Each row was made from one small tree. The marks that hang from a mark follow it in brackets, in the order of their numbers. Every link used is in the known rows. Write each row's tree.
Known rows
K_589[K_722[K_657] K_748]: -255	-376	112	-335	112	-138	-140	189	93	351	372	-25	-40	-179	-322	66	452	-314	572	93	-180	67	-64	-301	-169	-165	847	-42	-20	67	321
K_282[K_941]: -369	-288	196	-266	393	-35	31	-337	-255	104	-322	-27	-105	-150	-63	379	-156	-122	431	177	-568	-177	-114	55	105	-455	216	-297	96	-4	32
K_401[K_478[K_657] K_617 K_941]: 328	280	-2	-18	153	-36	105	68	180	-182	5	181	266	51	144	-121	-399	-253	44	-71	74	-119	9	33	-216	123	47	424	105	128	-334
K_126[K_452]: -61	-213	320	-200	-81	-44	140	-147	-144	51	-200	60	-465	138	-143	343	142	-265	272	103	-298	-260	84	-364	-149	-226	-73	-406	301	-65	-90
K_617[K_401[K_459 K_478[K_657[K_223]] K_901]]: 314	-377	-72	-17	174	211	-422	-59	-182	115	-162	71	-40	-371	0	-348	90	91	-148	219	398	63	-20	-93	27	-22	-588	55	81	-60	257
K_353[K_657[K_223]]: -620	24	274	-140	461	111	-419	-17	-503	84	-204	114	-128	-291	-175	152	182	91	660	-104	-371	141	169	-90	-197	68	-30	-56	102	-453	82
K_589[K_722]: -620	-206	211	60	66	7	-84	115	-255	-19	131	-112	-39	-73	90	144	191	-371	208	87	-303	10	-12	173	-154	-242	514	-221	-202	-24	-68
K_478[K_657]: -150	-117	37	13	125	-138	-263	-231	-443	-72	-111	75	-187	-255	-51	104	-35	-275	52	164	-271	57	45	-20	-441	-352	216	-99	74	-76	-363
K_617[K_401[K_901 K_941]]: -138	27	-91	245	37	9	203	-205	-25	99	-270	7	194	186	22	-122	-108	314	-117	72	193	-142	-259	62	79	-130	174	-206	-385	64	207
K_657[K_223]: -474	8	328	-220	259	352	-244	94	-305	-91	-118	-32	-333	-319	-225	123	460	-169	373	160	-250	-148	159	24	-26	141	-157	-63	232	-205	-33
K_452[K_126]: -29	131	346	235	-63	95	-145	65	-305	147	-242	-72	70	49	92	370	60	13	30	-18	-739	-65	27	-170	-460	-322	261	-287	113	-38	-380
K_921[K_589]: -20	-195	187	146	-204	295	-49	-126	-201	100	-151	49	-84	-45	173	474	29	-165	214	125	-643	-20	22	94	-142	-188	69	-137	-171	90	-125
K_401[K_459 K_478[K_657] K_617 K_901 K_941]: 549	87	-282	-133	263	-101	178	269	248	-278	115	-131	92	46	16	-392	-328	85	-135	-348	394	67	4	-20	13	112	-305	317	70	7	-115
K_401[K_901]: -52	-15	30	63	30	130	142	-130	-311	25	-135	-47	-162	-91	8	-44	202	267	26	-176	6	19	-65	263	-59	-236	11	-474	37	-20	-82
K_56[K_396[K_452]]: -142	-101	-64	53	44	-339	-169	-345	-360	119	402	207	-202	375	141	593	-95	-336	49	87	-173	-186	-134	103	-67	-111	77	-279	-3	-148	-220
K_617[K_401[K_478 K_941]]: -53	-28	270	181	-67	81	95	-149	219	132	-152	274	334	-13	165	-63	-328	81	-7	153	72	-151	-209	8	12	31	44	50	-173	163	160
K_921[K_589[K_722]]: -232	-347	139	215	-208	263	-69	74	-209	77	47	-101	56	-17	300	425	154	-380	241	228	-576	-11	-110	152	-206	-213	368	-50	-444	138	-26
K_617[K_401]: -399	-193	153	239	2	65	-245	-317	-279	278	-361	257	54	52	35	235	-122	-173	-13	238	-308	-50	119	18	97	-277	250	-310	-170	-28	60
K_22[K_901]: -250	-3	118	277	121	-24	36	-265	-522	-278	-41	-158	-211	-284	322	426	192	-81	122	-111	-527	-141	459	376	33	19	195	-303	100	-154	17
K_921[K_589[K_722 K_748]]: 111	-419	-93	-180	-169	179	-131	16	-89	323	99	11	-111	-212	76	158	443	-306	443	109	-424	-18	-81	99	-153	-320	331	77	-147	19	153
K_921[K_589[K_722[K_657]]]: -265	-425	304	235	-195	206	-110	147	-14	164	266	-156	241	94	144	604	61	-407	394	335	-626	63	-190	-200	-294	-43	719	1	-529	327	154
K_56[K_401[K_901]]: -187	119	33	95	-520	184	46	-177	-119	74	-292	51	-8	6	-97	-254	478	515	-120	-103	-12	76	-54	371	102	13	46	-502	34	130	56
K_478[K_401[K_617 K_901] K_657[K_223]]: 383	317	-278	103	22	370	-99	-19	-155	7	-226	-226	-174	-85	4	-64	447	-56	-451	151	461	-25	185	112	32	28	-128	231	143	-74	-41
K_56[K_396]: -573	92	64	34	-59	-391	73	-289	-271	54	366	191	-231	28	-6	412	-33	-244	234	159	-273	79	-19	110	40	-172	72	-251	12	-66	-166
K_401[K_478[K_657] K_617 K_901 K_941]: 659	311	-223	47	126	53	295	43	150	-165	-16	58	296	63	208	-361	-247	96	-96	-218	484	-117	-185	235	-159	108	-134	287	55	200	-255
K_56[K_396 K_401[K_459 K_617 K_901 K_941]]: -422	429	-405	-15	-342	-485	344	6	328	-117	293	-79	11	559	-247	-66	54	296	-89	-222	147	122	57	136	627	313	-125	-36	-203	28	118
K_223[K_657]: -500	88	194	-59	19	-10	2	136	-386	273	266	-59	-78	-11	-246	178	-196	65	408	247	-451	180	165	-248	-346	-69	307	-271	210	-129	-82
K_617[K_401[K_478]]: -17	-190	283	232	-108	199	-163	-303	-58	318	-267	433	210	-133	234	65	-184	-58	-24	214	-67	-31	8	100	46	-118	-41	-197	10	105	105
K_722[K_657[K_223]]: -485	-89	493	-187	247	228	-286	200	-85	32	112	-57	-99	-157	-394	345	322	-188	542	271	-325	-69	44	-395	-166	327	305	-71	85	66	190
K_56[K_401[K_459 K_478[K_657] K_617 K_901]]: 392	62	-241	2	-382	67	-196	37	102	-4	-140	134	82	-5	0	-422	120	267	-304	-215	186	219	228	242	236	144	-345	-51	225	126	-34

Write each row's tree
147	-191	-12	76	10	-5	210	19	268	27	-81	-32	175	2	54	-300	-255	409	-176	-76	364	30	-206	-70	229	8	-272	-79	-177	60	347 -> K_617[K_401[K_459 K_478 K_901 K_941]]
330	-246	-171	104	62	-159	-1	-75	142	-27	-67	-8	199	-128	83	-396	-338	310	-277	61	437	73	-258	-144	-48	-85	-265	99	-195	62	198 -> K_617[K_401[K_459 K_478[K_657] K_901 K_941]]
440	-45	-123	267	-36	2	85	-282	29	68	-180	137	379	-88	211	-389	-279	287	-241	170	534	-77	-431	64	-227	-80	-131	84	-230	223	101 -> K_617[K_401[K_478[K_657] K_901 K_941]]
8	112	111	-203	229	-48	235	371	451	-213	106	-6	65	121	-11	-12	-393	-126	96	-382	-100	12	266	-110	314	232	-155	225	111	-59	-62 -> K_401[K_459 K_478 K_617 K_941]
-326	-312	185	-545	300	89	-314	343	50	288	357	-95	-130	-355	-479	-40	750	-365	746	254	-74	-66	-54	-390	-110	123	559	171	74	-55	432 -> K_589[K_722[K_657[K_223]] K_748]
353	160	-72	-162	197	40	406	356	401	-210	115	-129	90	150	45	-273	-247	249	-39	-507	282	27	78	76	330	200	-336	118	54	10	24 -> K_401[K_459 K_478 K_617 K_901 K_941]
91	-121	95	-208	171	-269	55	227	207	-352	204	-131	-43	-311	-75	-252	-332	18	5	-70	88	97	-107	-277	-264	-1	-218	263	97	-61	-91 -> K_401[K_459 K_478[K_657] K_941]
21	368	-165	20	218	73	412	110	85	-127	-116	-115	83	390	-54	-69	-86	129	30	-361	86	-177	43	194	173	70	169	-39	-158	20	-131 -> K_401[K_617 K_901 K_941]
142	112	-8	-381	433	49	-167	430	249	-371	99	-97	-23	-149	-136	-225	-146	-301	169	-60	97	-82	223	-250	34	396	-401	636	236	-152	-109 -> K_401[K_459 K_478[K_657[K_223]] K_617 K_941]
136	-330	134	-159	101	-147	-250	58	-96	-139	125	74	-190	-456	14	-90	-194	-142	-25	-20	-85	215	132	-127	-228	-177	-290	-1	294	-120	-165 -> K_401[K_459 K_478[K_657]]
245	13	64	219	-83	144	292	-175	177	157	-183	125	373	-1	207	-286	-201	428	-148	26	428	-122	-374	149	37	36	-125	-104	-220	215	264 -> K_617[K_401[K_478 K_901 K_941]]
291	269	-472	126	19	-178	297	171	279	-224	-55	-428	-79	216	-59	-134	-109	161	-633	-178	420	168	110	-135	135	-127	103	235	-142	-98	-21 -> K_478[K_401[K_459 K_617 K_901 K_941] K_657]
82	-486	57	-169	-173	107	-144	119	125	411	310	-31	67	-91	-69	299	335	-322	594	218	-470	23	-147	-258	-213	-140	688	114	-265	205	329 -> K_921[K_589[K_722[K_657] K_748]]
339	-49	-60	-323	291	63	67	341	136	-401	174	-361	-122	-440	-180	-590	137	347	54	-80	584	-10	-289	-164	-187	267	-641	367	165	-73	108 -> K_401[K_459 K_478[K_657[K_223]] K_901 K_941]
134	328	195	-18	105	130	326	171	329	-108	-6	181	242	159	161	9	-326	-124	154	-243	-17	-169	83	138	117	240	-2	251	103	128	-178 -> K_401[K_478 K_617 K_941]
-559	-240	51	32	166	-217	-38	19	119	-13	-158	-58	-3	143	-188	87	-324	-36	-47	48	-243	7	84	-318	260	-121	173	-73	-329	-154	236 -> K_617[K_401[K_459 K_941]]
282	-174	97	283	-148	255	15	-334	-102	353	-242	315	241	-111	313	-165	-58	271	-183	67	281	-1	-167	285	76	-130	-199	-329	-35	173	213 -> K_617[K_401[K_478 K_901]]
463	375	-22	7	89	221	517	141	305	-54	-11	39	308	183	200	-261	-172	240	7	-385	356	-147	-113	323	132	243	-179	95	50	200	-78 -> K_401[K_478 K_617 K_901 K_941]
39	235	12	299	-617	-240	-328	-274	-208	302	127	161	171	614	150	483	153	109	-220	113	-410	-154	-214	27	-197	70	115	-309	37	31	-248 -> K_56[K_396[K_452[K_126]] K_401]
-610	579	-159	61	-434	-421	244	-195	255	-30	201	199	153	562	-136	177	5	-31	67	14	-149	-19	52	187	415	367	182	104	-156	147	-82 -> K_56[K_396 K_401[K_617 K_941]]
-55	-231	94	-112	234	5	-329	84	135	-98	-81	16	80	-254	-101	-256	-173	-65	-10	321	213	-45	-60	-379	-33	166	-349	420	-43	-83	229 -> K_617[K_401[K_459 K_478[K_657[K_223]] K_941]]
-234	52	-104	100	-516	-269	-242	-402	-188	198	233	301	-51	474	43	346	166	2	-112	139	-125	-118	-124	225	101	170	46	-322	9	18	-69 -> K_56[K_396[K_452] K_401]
-186	90	-51	73	-67	56	101	161	198	47	-132	-149	-241	174	-30	358	1	-185	-415	-180	-218	237	586	-80	496	-127	153	-112	84	-238	42 -> K_478[K_401[K_459 K_617]]
-144	251	-120	-40	-572	-400	454	-47	467	-118	478	-31	75	96	-63	-367	92	673	-83	-151	443	195	-353	179	376	349	-480	-48	-13	162	255 -> K_56[K_396 K_401[K_459 K_478 K_901 K_941]]
260	334	56	-210	327	197	-85	210	133	-235	-6	64	160	-87	16	-202	-66	-307	215	63	205	-250	38	-15	-173	398	-213	641	218	56	-228 -> K_401[K_478[K_657[K_223]] K_617 K_941]
56	-272	198	-339	267	112	-431	207	-151	-193	109	-35	-288	-614	-122	-183	126	-189	155	124	15	107	135	-203	-187	103	-559	221	406	-217	-44 -> K_401[K_459 K_478[K_657[K_223]]]
36	29	-247	116	-24	-144	-134	41	21	-32	-120	-115	-251	61	-36	231	-104	-348	-545	8	-80	274	499	-171	150	-262	201	137	60	-209	-158 -> K_478[K_401[K_459 K_617] K_657]
410	-243	-4	-278	239	205	-232	192	-187	-185	94	-158	-258	-586	-71	-436	279	182	17	-27	388	111	-48	-23	-149	78	-724	82	365	-129	60 -> K_401[K_459 K_478[K_657[K_223]] K_901]
302	278	-261	222	-198	-70	399	-116	113	-158	-60	-368	-8	-72	39	-204	83	421	-591	53	558	74	-339	6	-289	-227	188	78	-167	44	-16 -> K_478[K_401[K_901 K_941] K_657]
-349	119	-90	-98	-357	-77	238	165	246	-229	-125	-279	-56	93	-315	-396	277	688	-131	-290	89	95	-98	25	268	163	-70	-247	-138	-5	209 -> K_56[K_401[K_459 K_901 K_941]]
-244	-174	-134	84	147	-114	112	-13	88	-5	-189	-172	-3	160	-133	-119	-196	307	-163	-95	101	7	-75	-168	268	-137	9	-208	-382	-112	326 -> K_617[K_401[K_459 K_901 K_941]]
250	123	-354	-46	154	236	-153	206	-72	-110	-149	-366	-360	-97	-153	-101	383	-46	-476	24	373	134	376	-78	221	14	-272	214	156	-258	38 -> K_478[K_401[K_459 K_617 K_901] K_657[K_223]]
264	198	-109	118	-518	-88	-170	-311	71	281	254	547	193	614	323	288	-27	-170	-146	-15	60	-154	23	383	301	391	-171	-71	200	171	-164 -> K_56[K_396[K_452] K_401[K_478 K_617]]
364	56	59	36	65	95	-193	-96	-144	45	-99	357	122	-93	230	37	-240	-443	9	-17	-99	-18	252	177	-180	-29	-51	165	295	76	-393 -> K_401[K_478[K_657] K_617]
400	465	-422	239	-83	-14	358	-39	176	-108	-148	-272	81	221	73	-136	-26	164	-598	-82	495	6	-38	92	-62	-114	277	226	-148	60	-120 -> K_478[K_401[K_617 K_901 K_941] K_657]
337	75	-443	161	-45	-33	20	7	-8	-35	-124	-269	-215	72	-22	3	39	-8	-687	-91	258	286	337	-25	179	-285	45	-8	32	-160	-84 -> K_478[K_401[K_459 K_617 K_901] K_657]
-244	33	-310	-27	-308	-368	-332	-136	-23	110	245	244	-134	752	-82	436	-30	-270	-176	-113	-280	-20	312	78	517	221	-31	-162	23	-166	-73 -> K_56[K_396[K_452] K_401[K_459 K_617]]
206	80	147	-68	35	-98	131	-11	117	-217	96	75	146	-282	129	-228	-260	43	54	54	179	-77	-281	-25	-474	29	-27	267	83	129	-238 -> K_401[K_478[K_657] K_941]
